Each row comes from the steps of one walk. Every step used is in the known rows, and no mark comes twice. Write the walk behind each row, first mark first.
Known rows:
M X G T E N: [-31 -38 -17   0 -19 -74 -16  38 -16  11  -3 -27  26  37  11  43  -4  22
 -50 -79 -47  18 -28  51  64  31  40   7  27]
G T E M X D W: [-10 -26  25  -7 -12 -28  29  11  -5  11 -38  -1   4  96  30 -16  29  24
  28 -39 -17  -8   7  47   1  18  39 -47  -7]
U X G T E M D: [-23   2   3  69 -85 -66  59  -9  22   3 -32 -15  -1  17  37  20  25  -3
 -44  13 -71   7 -16  33  60  48  10 -35  22]
P M X: [  6   5  11 -26  49  18 -12 -43  -2  -8  18  -8  -6  -6  -8  -4  -8  22
  51 -13  26   6  -5 -35 -40  -8 -34 -21  -3]
C P M X D: [ 23  15  -8 -16  55  70  28 -84 -24  20  46  55 -16  23  -8 -12  -8  31
  71 -26  31 -32   4 -41 -22   2 -58 -17  31]
W D M X G: [ 44   1  10 -28 -12  59   5  25 -57  14  13 -22  17 -63 -33 -31  17  29
 -18  29  30   2  17 -18   0  32  21  -8 -26]
U X E M D: [ 15 -11   1  17 -28   3  26   1  49  26 -21  29 -32 -22   3  -8  14 -38
 -10  35  19  17 -19   2   0  -5  11  -2   1]
G T E: [-33   6 -15  14 -34 -70 -35  -1  22 -44 -21   9   5  47  30  58  15 -44
 -18 -33 -62   3 -10  26  -1  34   9   0  20]
G X: [  0  17   3  24  23 -15 -47 -15  10 -42  13  32  -5 -17  15  18  19 -22
 -18   7 -15   2   7  -5  21 -25 -69  48 -12]
X E M D: [ 26   3  -1 -11 -32  19   2  12  33  30 -13   3 -17 -13  -5  11 -15 -55
  10   5  33   4  -9 -11 -38   2  56 -27  -3]
C P M: [ 20  35 -17   6  13  42 -14 -82 -13 -14  30  53 -12  -5  19  58  -5 -49
  53   4  -2 -10 -10 -62 -41  26 -49  -1  28]
U X G: [-11  -3  -3  52  10 -22  -2 -17  -7 -11   2  21  19 -38  10  -1   1  -2
 -50  22 -35 -12  13 -16  45 -13 -81  59   8]
G U X E: [-30 -38 -35  20  32 -19   0  20  58  -5   6  48 -23 -39 -12  15  10   5
 -48  23 -58  23 -36  42  50 -45 -38  61  18]
X G T E M D W: [  9   1   8  48 -85  -9  19  18 -11   1 -30 -50  37  39  40  20  24 -30
 -12 -10 -61   4  -2  38   6  42  61 -70  -4]
E M X: [  0  17  43 -34  21 -18   2 -21   4  15  -2 -10 -14  -8   7  10 -25   8
  15   6  41   9  11 -33 -14   1  19  -2 -23]
E N: [ -1  -9 -24 -21   8 -10 -50  24 -18 -21   2  16  27 -11 -16  35 -41 -56
  -9 -31  25  -5 -10 -25  -7 -10  -8  64  20]
G X E M: [  2 -12  11  17  -3 -46 -17  21  41  21 -27  54 -37   4  30  27  25 -39
 -12   5  -2  22  -5   7  13 -13   4  16 -24]
G U: [-25  12 -21  -2  27  -1 -19   1  15 -35  27  -1  12 -39 -24  33 -38   0
 -18  14 -44  -3  -9   3  17 -35 -27  42   8]
N E M X: [  1  24  63 -54  16 -26 -13   8   6  18  -2 -19  -8   1 -14  14 -15  -5
  16  10  51   9  24 -18  -6  -5  26 -17   2]
T E M X D: [-13   2  23 -31  -7 -37  41   2  -7  35 -38   2 -23  63  -3 -18  -5  30
  50 -25  15 -23  23 -20  14  14  26 -23  14]
E M X D: [  1   4  28 -27  31   2  35 -10 -13  29  -3  10  -6  21 -17 -34 -31  33
  33 -11  51 -32  27 -28  -8 -18  -3  -3  -6]
C P M X: [ 23  29   7 -23  46  51  -5 -90 -10  10  47  32 -25  -7  16  36   3   6
  58  -8  23   5 -21 -48 -26  22 -36 -17  15]
T E: [-14  15  -8  -4 -26 -38 -40   3   5 -31 -29   3  -4  24  10  42   5 -46
  15 -15 -32  -8   3 -24  -6  23   5  17  20]
W D X G U: [-17  -4 -35  13  23  40  29  44 -26 -15  25 -36  22 -57 -41 -37 -11  74
 -56  27 -39   9 -17  64  38 -26   9   3 -11]
E M X D W: [ 19 -13  37 -23  36  44  21   2 -30  21 -11  -1  18  33  -4 -52  -8  23
  45  -7  49 -22  31 -14 -24 -29   3 -11 -26]
D M X: [ 33  -2  14 -52  13  22 -40  -2 -10   4  30 -14  -3 -28  -9   7   7   9
  12  22  47  15  17 -36 -17  11   8  29 -28]

Which walk is each row?
[ 35  14   0   5  -7  93 -44  -9 -18 -47  16 -25  42 -22  -4 -12   4 -49
  16  16  13  -6   3  -8 -45 -20  -9  -7 -17]
M D W
[ 16   7 -29  -5   9  63  -6 -23   6 -19  38 -44  -7  -5 -13 -40   4  20
  44   9  37  10 -19  -5 -58 -13 -15 -41  -9]
P M D X
[ 17 -19  14 -22  58  71 -16  -6 -39 -12  13   0  35  21 -18 -61   3  29
  28 -21  31 -25  24   4 -19 -43 -33  13 -14]
M X D W
[-37 -23 -26  31 -25 -72 -18  26   0  -8   2 -36  10  47  36  15  29  30
 -53 -38 -68  16 -13  69  32  26  23  -6  -3]
D X G T E
[ -2   0  16  -6  34   3 -15 -14 -27  10  30 -27  22 -32  -9  -4 -21  37
 -30 -19   0  -6  15 -12  22 -14 -17  16 -10]
M X G
[-11  -6 -17  13  21  -3 -27  11 -21   1  29 -34  23 -16   5 -19  -8  32
 -40  -5  -1   1  10   9   7 -18 -13  31 -21]
D X G
[  7   9 -13 -20  16  43 -17  20 -22 -38  -1  -7  -1 -20 -19 -40  12   7
 -13  20  37  10  -8  24 -35  -1  10   2 -24]
W D X
[-29   7 -23  29  17  -4  -3   9  -8 -10  32 -20  36 -50 -25  28 -43  24
 -47   9 -68 -14   1   5  48 -33 -28  39  11]
X G U
[ -5 -32 -13  17  19 -21 -26   6  38  -5 -18  62 -20 -17   7   6  23 -38
 -32   7 -12  13 -12   8  10 -21 -41  56   8]
U X E
[-20  -4  -8  28 -63 -59  46  47 -17   4 -51 -28  -2  37  24  -6  30  23
 -37  -3 -39  17 -11  67  12  58  78 -62 -13]
W D X G T E M
[ -6 -23   5  17  -3 -47  10   9  44  28 -42  60 -37  -5  23  12  13 -42
 -16  24   7  16  -9  -9   3  -5  -3  35  -2]
U X E M
[  0  11  51 -43  25  -6  21  15 -12  31  -5   2  -4  25 -34 -30 -24  21
  33 -13  61 -29  45 -16   0 -23   4 -19  20]
N E M X D
[ -1  -6   8 -28  54  26  -2 -19 -19  -5  23  12  11  11 -29 -43 -24  36
  14 -30  35 -34  22 -14  -2 -36 -36  20   7]
M X D
[ 15 -15  -6 -25  -4  14  12  56   7  25 -41  18 -34  -2  -6 -36  18 -10
  -4  14  50  28 -15  37 -46  12  77 -29 -32]
W D X E M
[ 23  25 -20   7  -9  58  -6 -40   1 -32  17 -15   9 -23 -23  -4 -15 -28
  51   4  17 -13  -8 -43 -62  -3 -33 -41  15]
P M D
[ 31  -5 -23 -14 -13  33 -17  14 -25  -1  10  31  18  -1 -29 -19  -9 -23
  20   7  34 -38  41 -47 -27  -5 -30  42   4]
X D M
[ 13  17   3 -14 -13  27   7   3  12   5  19 -52 -13  -8   2 -26 -14   8
  14  29  53  11  -7   0 -30  -4  38 -22 -30]
E M D X
[ -3  10  -6  13 -64 -14  33  28  -7  33  -9 -78  -7  18  12 -15   4  29
   6   9 -11  10  -1  11  23  32  64 -47  -8]
T E M D X G
[-13 -20 -14  18 -15   6  54  16  68  26  -3  14 -34 -42 -12   5  -4   6
 -25  49 -28  23 -41  36  42 -29  13   3  11]
G U X E M D
[  5  34   8  -3 -72 -15   9  -1  13  -2 -35 -31 -15  19   7  28  -7 -47
  41  11  -2  -6   0 -32 -14  38  50 -41  13]
T E M D
[ -42  -18  -14   69  -39  -90    6   -4   14  -26  -26   19    7   23
   39   35   37   -1  -68  -11 -100    5  -12   40   66   30  -38   20
   28]
U X G T E
